Each row was made from one walk, in order. Every step used is in the known rows, and no mark comes twice. Write each row's walk.
(in the rows, 128 means zero)
Known rows:
s, l, b: [141 116 125  96 118 126 108 132 156 138 150 134 149 135 155 127 107 140
 146 117 143 118 159  79 105 128 133 128 121 176 128  97 119 129  71 142
 156 158 124 149 125 138 120 100 201 124 148 131 129  77  99 117 125 123
 156 144 129 155  98  99 139 130  92 126 141  89 145 117 111 140 123  99
 133 111 147 124 137]
t, h, y, s, l, b: [152  80 104  79 110 118  95 117 148 120 121  94 186 140  74 123 162 137
 170 136 153 128 154 111 136 112  93 125 100 146  83 120 120 249  49 184
 144 164 149 129 121 161 109 143 234 112 131 170 107 111  81  95 173 112
 190 129 166 193 106  53 165 165 155 126 157 122 166  93 126 145 126  69
 119 140 167 105 186]
s, w: [122 132 135 133  83 139 125 127 138 122 133 132  94 127 145 113 155 132
 118  98 120 124 122 130 123 136 140 116 131 105 118 118 136 129 138 132
 144 151 120 127  95 116 114 118 138 109 122 134 128 116 113  70 125 164
 135 140 138 137 121 134  95 135 120 164 118  84 143 135 105 141 122 120
 122 127 158 112 128]
t, h, y, s: [138  94 117 111 125 132 114 118 107 105 107 106 158 122  57 106 174 125
 148 166 129 141 123 149 152 119  92 123 114 108  90 137 119 239  98 154
 120 134 136 103 128 154 120 168 158 107 124 160 104 139 102 116 180 117
 162 102 171 179 140  88 153 169 185 121 128 153 152 105 134 113 137  90
 115 163 154 124 176]
b, l, s, y, h, t: [112  29 120 134 164 101  82  94 148 124  84  80 143 120 102 151 187  68
 150 132 164 104  96  82 127 138  81 164 108 173  74 111  85 210  90  90
 152 144  68  87 186 178 126 171 159 145  99 128 122 192  49 111  74  92
 165 125 204 153 157 115 124 124 159 170 116 180 175 165 113 141  89 122
 173 144 150 101 162]
t, h, y: [133 110 110 118 130 121 106 139 111 119 129  90 146 138  96 117 124 128
 144 136 135 138 114 165 148 135  98 141 109 138 111 129 114 189  81 144
 136 140 127 103 152 134 120 160 130 102 131 154 102 136 112 114 171 114
 136 114 159 156 141 117 120 161 190 120 115 159 125 146 139 125 138  92
 133 163 142 134 154]
b, l, s: [108 105 125 141 114 155 100  87 148 130 110 119 143 125 129 115 138 127
 137 118 165 101 149 121 124 124 161 109 109 200 125 111  98 138 125  96
 166 153  94 153 122 144 130 129 149 140 136 145 123 143 118 127  72  77
 153 115 146 133 156  98 118 103 116 153 125 138 145 154 121 148 114 135
 152 120 112 103 178]
h, t: [132 133 119 141 145  96 136 129 114 137 124 113 126 132 129 145 129  77
 131 133 122 130  85 130 135 136  93 140 123 137 116 131 124 149 115 123
 133 126 115  86 164 141 127 135 148 141 120 118 137 127 131 135 128 138
 139 133 142 137 137 125 130 142 154 118 122 133 133 165 123 131 124 128
 129 168 137 128 130]
l, s, y: [123  54 138 127 168 141 128  69 153 129 112 110 154 143  65 133 146 120
 146 113 141 124 145 116 113 127  90 125 122 153  78  88 117 120 112 127
 135 132  70 124 114 132 125 139 160 110 121 126 113 173  65 107  72 112
 150 158 158 125 126  99 131 111 153 178 133 160 176 133 124 135 134 126
 166 127 127 107 150]
t, h, l: [132 123 137 114 153  98  96 142 123 135 111 101 140 130 115  94 129 125
 144 131 137 146 119 164 130 137 130 158 117 148  91 131 113 187  27 116
 146 170 134 130 157 121 132 150 135 119 136 126 145  88 121 123 177 127
 143  94 124 152 132 135 128 158 120 152 129 119 124 163 137 122 131  91
 134 139 157 139 149]
y, s: [137 105 138 121 122 139 138 111 116 104 101 132 137 121  99 130 181 135
 134 148 123 123 134 118 128 113 124 101 130  97 106 146 125 181 140 152
 101 121 140 128 108 143 124 138 152 134 124 150 138 136 111 122 120 124
 155 123 144 140 130 111 160 139 142 139 143 115 159  90 121 131 111 126
 113 131 144 124 149]
c, t, h, y, s, w: [131  92 113 118  91 126 135 112 121 100 111  98 115 139  69 120 231 159
 136 147 116 105 150 149 165 120  99 126 106  68  85 140 102 228 102 158
 118 152 111  70  74 128 112 164 140 122 119 159 111 155  94  63 163 153
 156 131 175 174 138  78  95 173 189 144 118 106 187 106  91 140 104  62
  81 161 175 104 157]
s, y, h, t: [126  57 109 116 173  90 107 138 121 131 109  97 139 126 100 158 168  72
 144 135 121 119  61 112 139 147  46 174 123 101  66 146 121 193  93 133
 124 114 102  77 188 160 124 175 143 129  79 115 119 161  71 119 131 127
 144 132 173 149 146 141 140 128 174 162 121 171 150 146 110 131 116 117
 148 161 157 124 129]
h, l: [125 138 156 133 137  90 106 131 122 130 117 119 125 131 138 129 123 122
 133 131 146 130 125 124 124 119 141 141 134 153 123 134 119 134  66 102
 141 177 117 122 146 128 121 125 133 119 127 111 121  92 113 114 123 156
 152  99 129 129 153 126 137 137 110 134 122 111 133 156 137 127 115 127
 134 138 142 137 132]
l, s, w: [125 113 137 145  86 156 131  78 155 122 105 121 102 135  93 121 165 120
 119  96 120 119 147 129 123 124 145 124 117 143  88 103 120 130 131 139
 141 154  86 122  83 131 104 118 167 109 130 131 128 137 117  63  87 142
 141 153 144 142 121 114 105 115 109 181 137 105 173 146 100 155 115 118
 138 123 152  85 155]
t, h, y, s, l, b, a: [159  72 100  75 128 125 102 115 149  63 133 102 161 140 119 112 163 133
 164 142 175 156 166  93 150 118  96 106  79 173 106 143 118 252  41 184
 150 164 189 156 129 159 115 144 217 105 135 167 101  95  90 113 182 111
 222  81 176 190 153  55 133 165 149 130 124 125 162  84 127 163 136  69
 147 139 160 117 202]
b, l, h: [118  99 152 129 120 135  96 139 115 137 129 128 117 123 142 117 135 136
 139 120 163  99 114 123 127 140 168 128 101 144 124 111  83 139 116  92
 164 152 101 142 124 135 127 135  97 132 153 137 117 139 114 132 153  99
 134  72 168 127 141 181 117 144 103 157 120 141 118 142 128 148 114 115
 137 127 129  96 129]
l, s, y, h: [117  35 133 117 158 136 106  71 153 122  90 112 142 143  54 146 175 123
 153 111 134 125 137 102 113 133  75 162 118 138  55 120 132 181 103 141
 121 128  75 131 137 153 141 157 172 137  87 130 120 167  72 122  97 107
 134 161 186 140 130 120 142 108 155 194 130 177 177 125 114 127 132 122
 169 120 147 105 145]
c, t, h, y, s: [136  85 101 111 122 120 123 113  99 102  96 101 150 139  44 120 190 162
 137 167 118 103 171 156 164 117  93 128  98  91  79 158 110 242  89 154
 103 125 115  69 104 151 132 174 119 126 127 155 105 155 105 130 180 110
 166 124 172 161 136  88 132 171 198 104 141 136 156  98 125 118 127  83
  71 164 146 124 162]
s, l, b, a: [133 111 105  92 136 121 106 129 162  87 165 129 144 127 194 130 112 127
 136 108 176 142 156  70 118 134 138 104 102 184 139 133 111 142  67 144
 166 147 168 162 129 133 113  95 193 117 147 129 116  95 124 130 128 130
 186 102 142 138 140  89 106 107  87 132 121 105 137 109 126 172 126  95
 152 101 133 113 159]
y, s, l: [144  86 130 104 101 126 125  95 125  94 114 137 174 120 131 126 163 133
 142 140 142 141 126  98 149 117 141 108 120 125 102 145 111 183 103 167
 136 150 139 145 107 153 121 104 164 122 105 154 128  93  90  98 124 117
 159 114 125 170 129  95 174 141 109 135 124  87 169  60 116 144 106 130
 119 120 144 127 170]
w, s, y, h, l, b: [138  74 166 119 167  91 114 155 183  92  88 102 134 113  61 121 161 127
 133 114 137 140 157  77  99 125  79 159 113 125  45 148 126 171  14  94
 142 173  54 143 138 170 108 165 188 116 102 125 127 136  69  95 153 155
 164 149 179 163 133 131 123 123 136 179 135 140 142 135 136 110 119  92
 150 126 191 112 118]

Which walk is each row?
[144  82 155 138 108 106 111 131 123  98  89 121 150 133  69 124 127 130
 141 104 157 143 109 130 135 111 124 102 126 156 109 126 105 117  58 119
 147 170  54 151 125 138 109 112 117  96 123 163  90 121  87 117 194 131
 155  89 172 176 144 184 120 163 159 153 120 123 150  98 140 132 114 118
 116 138 144 115 125]
w, s, l, h, y
[164  88 136  96  95 136 121 101 149 120 124 143 166 125 116 133 153 131
 156 135 145 117 160  69 113 116 129  95 116 150  89 117 121 187  96 160
 132 137 153 160 100 146 122 106 227 123 134 143 139  89  86  95 124 110
 177 151 146 155 111  67 183 143  96 134 154  88 167  74 108 145 118  96
 120 110 163 118 167]
y, s, l, b
[127 106 138 121  85 141 143 109 131  98 116 138 110 112 107 118 196 134
 132 121 108 127 127 123 137 123 135 100 127  73  93 124 139 183 160 158
 119 158 148 137  63 143 114 119 169 116 117 138 131 129 104  62 121 153
 151 133 146 150 133 106 141 138 124 167 136  83 162 106 103 147 111 118
 110 119 174 111 152]
y, s, w
[134 150 165 102 149 102 109 126 145 131 138 117 121 130 135 132 115 127
 137 122 149 127 163 110  88 125 129 140 118 169 110 125 130 143  49 105
 155 168 126 149 132 131 122 120 190 119 131 124 127  94 117 117 134 143
 156 144 139 129 124  98 136 137  90 130 143 108 122 161 121 130 118  93
 136 141 160 128 125]
h, l, b
[102  54 160 116 176  80  99 139 127 125 110 106 140 124 114 131 164 118
 152 131 145 135 117  95 118 133  95 182 126 127  78 141 118 169  32 112
 128 160 101 129 168 164 129 155 123 123  75 104 111 131  48  88 131 147
 138 117 175 149 152 163 139 133 139 169 117 142 134 132 141 119 119 108
 160 138 169 120 124]
s, y, h, l
[121  84 156 120  78 123 117 113 109 124 110 117 102 131  73 129 192 121
 130 121 126 131 110 150 134 121 104  85 120  84  83 114 129 176 121 162
 134 171 112 118  81 150 100 126 142 109 114 167 104 153  83  65 166 167
 154 117 198 156 139 162 143 175 167 188 121 102 173 124  92 153 105  92
 112 134 177  93 145]
l, h, y, s, w
[128  51 142 136 161 135 125 132 162  74  75 118 136 113  51 115 184 127
 131 123 121 137 127 113 126 131  79 156 121  89  59 151 138 155  93 112
 114 121  72 144 143 170 127 172 125 127  89 135 134 169  76 118 158 133
 120 128 174 165 152 163 128 119 163 180 122 158 153  81 133 116 117 126
 158 125 154 122 116]
w, s, y, h
[113 107 167 145  94 110 120  84 150 132  95 118  97 135 101 120 159 118
 138  97 133 123 158 126 110 129 160 125 125 165  84 116 102 127  58 109
 165 197  80 140  95 131 109 113 169  95 120 128 122 101 108  65  73 158
 165 140 158 153 142 106 121 131 103 192 130  90 168 177 101 147 112 128
 148 124 159 110 163]
h, l, s, w
[113  41 145 106 188  98  88  72 145 122  80  79 165 137  45 102 147 107
 171 120 156 143 138 147 121 129  91 156 123 172  55 107 109 185  15 110
 148 178  68 125 143 128 134 172 173 100 137 119 129 131  63  92 118 108
 170 119 154 149 123 100 132 131 130 211 132 155 163 162 135 121 129  99
 167 133 154 119 172]
t, h, l, s, y
[120 114 127 107 139  89 108 127 109 119 107  99 126 154 102 106 138 143
 147 145 128 112 167 157 128 124 143 180 113 144  95 152  88 172  23 112
 139 149  99  96 128 114 138 158  98 140 151 111 138  92 121 131 173 119
 141 117 132 144 135 114  88 161 119 145 136 115 128 142 117 129 133  82
 103 152 145 137 139]
c, t, h, l
[126 104 133 131 125  98  98 143 106 136 118 109 121 136 143 123 149  58
 144 127 153  99  68 135 119 142 135 130 109 165 109 111  70 167 112  87
 171 136 101 112 174 141 125 145 107 151 147 121 130 138 122 147 154 111
 143  71 158 134 161 179 111 156 129 143 118 141 128 181 117 145 107 112
 149 153 150 108 128]
b, l, h, t
[159  88 148 148 111 119 116 143 137  90  82 142 157 130  76 109 124 130
 139 118 143 130 106 144 116 120 138 115 126 153  84 124  89 105  76 123
 144 153  58 166 123 132 120 118 119 122 139 138 143  91 100 123 180 134
 135 104 143 164 129 197 122 154 109 185 112 100 153  94 129 144 122 132
 117 127 143 122 124]
w, s, l, h
[149  90 135 133 141  86 109 128 115 138 118 122 153 143 119 145 111  72
 150 123 145 110  63 132 131 137 101 139 109 162  96  98  86 155  61 145
 148 156  98 101 156 139 108 121 118 139 136 125 127  90 111 123 185 137
 138 100 153 161 131 171 136 166 130 150 113 114 146 139 108 141 120 125
 130 146 141 122 117]
s, l, h, t
[157 113 140 141 102 138 112 133 173  84 104 134 152 131 104 121 110 130
 122  99 140 136 163  81 107 117 141 112 116 159  93 131 123 118  70 127
 146 153  85 170 118 134 127 106 196 124 135 150 136  92 110 109 147 134
 158 149 129 166 104  98 130 123 107 151 143  98 151  93 136 124 118 108
 128 116 156 128 136]
w, s, l, b
[136 109 145 123 119 111 104 144 100 148 131 107 128 138  86 134 128 125
 138 117 135 121 123 131 121 133  95 123 130 132 110 121 119 129  93 128
 143 137  99 121 141 134 115 141  97 122 137 136  82 150 105 119 163 139
 129 103 184 131 129 175 132 167 170 126 124 152 130 146 128 142 114 115
 133 144 139 127 108]
l, h, y
[112  53 125 113 155 122 110 141 137 113 118 119 137 114 100 138 166 121
 154 127 130 141 119 101 126 133  83 168 128 109  71 133 133 166 106 139
 117 127 104 121 160 165 146 168 133 125  83 121 118 154  63 115 141 128
 121 133 176 144 137 154 136 117 161 157 129 158 147 105 119 137 127 117
 148 124 160 114 113]
s, y, h
[113  24 127 119 151 151  86  83 155 116 103  92 142 114  96 129 178 131
 145 121 164 111 139  86 124 128 123 151 111 160  81 104  91 196 103 102
 155 150  73 130 144 179 137 157 152 140  99 138 108 172  45 111  77  67
 141 114 198 142 150 128 127 105 132 199 125 173 172 130 123 146 113 122
 184 123 142  95 161]
b, l, s, y, h
[156  95 116  87  97 116 112 109 161 127 128 118 157 134 108 154 159 147
 152 142 145 109 157  66 131 118 104  89 107 153 112 125 131 200  68 173
 136 161 132 137 117 158 107 111 233 105 114 174  91 117  67  96 126 133
 189 146 163 180 122  72 180 160 141 110 141 107 169  93 116 134 122  95
 113 136 168 116 168]
h, y, s, l, b
[123  69 157  99 167  87  93 141 150 119 123  96 132 126 101 147 164 128
 152 122 150 125 156  78 100 130  71 178 114 139  57 118 125 193  21 112
 130 167 105 133 152 168 134 146 193 125 101 123 116 129  65  98 134 148
 154 150 175 146 127 123 140 134 121 170 138 144 142 149 134 127 127  94
 158 132 182 113 121]
s, y, h, l, b
[110 113 139  97 160 106  87 152 145  88 136 117 104 122 148 126 142 122
 110 137 171 140 171  67 103 135 126 162  97 174  90 165 129 190  31 120
 149 154 174 164 155 179 109 131 188 137 113 124 119  86 131 140 156 140
 175 112 176 146 157 129  99 129  85 141 132 112 121 150 129 152 118  80
 146 114 172 117 139]
y, h, l, b, a
[139 113 155 137 150  96  99 142 106 140 108 112 126 143  89 148 128  60
 131 139 131 118  71 141 110 138  86 133 119 146  85 109 101 159 105 119
 129 114  98  85 164 136 122 139 116 143 139 113 136 131 133 145 174 144
 117 126 156 141 132 183 130 173 135 156 122 144 130 168 123 134 117 114
 133 161 138 121 105]
l, h, t
[160  99 156 151 119  90 120 140 133  92  68 131 157 130  74 125 137  64
 141 114 142 128  62 137 122 142 106 118 118 151  70 119  76 138  69 114
 155 136  50 121 169 147 118 127 122 125 129 136 138 108 117 138 189 140
 156 109 155 174 141 183 134 157 132 179 121 125 142 133 117 142 112 128
 120 155 146 117 119]
w, s, l, h, t
[137  94 123 108  91 130 122 109 117  97 118 107 118 129  64  98 210 135
 159 137 120 147 112 167 169 119 101 107 108  61  75 127 123 244 101 175
 126 159 145 100  95 149 126 163 167 102 112 166 102 148  92  59 170 147
 164 119 172 183 133  90 127 176 181 157 117 124 166 120 106 125 111  74
 113 154 180  95 176]
t, h, y, s, w
[117 118 154 104 134 102  92 149 143 136 129 118 111 125 109 123 138 123
 129 135 145 129 161  76 102 121 116 183 116 160  73 137 133 193  26 119
 125 165 130 153 150 170 126 143 195 145 102 127 134  89 105 115 139 139
 144 149 171 159 126 116 142 139 101 150 157 116 127 151 124 141 127  86
 137 139 181 112 117]
y, h, l, b
[135  97 131 116  69 110 130 109 131 123 115 117 113 119  92 134 204 130
 128 123 132 130 129 122 154 114 105  87 119  71 104 136 132 182 140 161
 127 171 124 115  81 141 107 122 172  96  85 164  87 153  87  53 128 178
 169 126 184 163 146  96 125 158 172 137 123  99 163 121  97 140 102 108
 110 146 178  97 167]
h, y, s, w
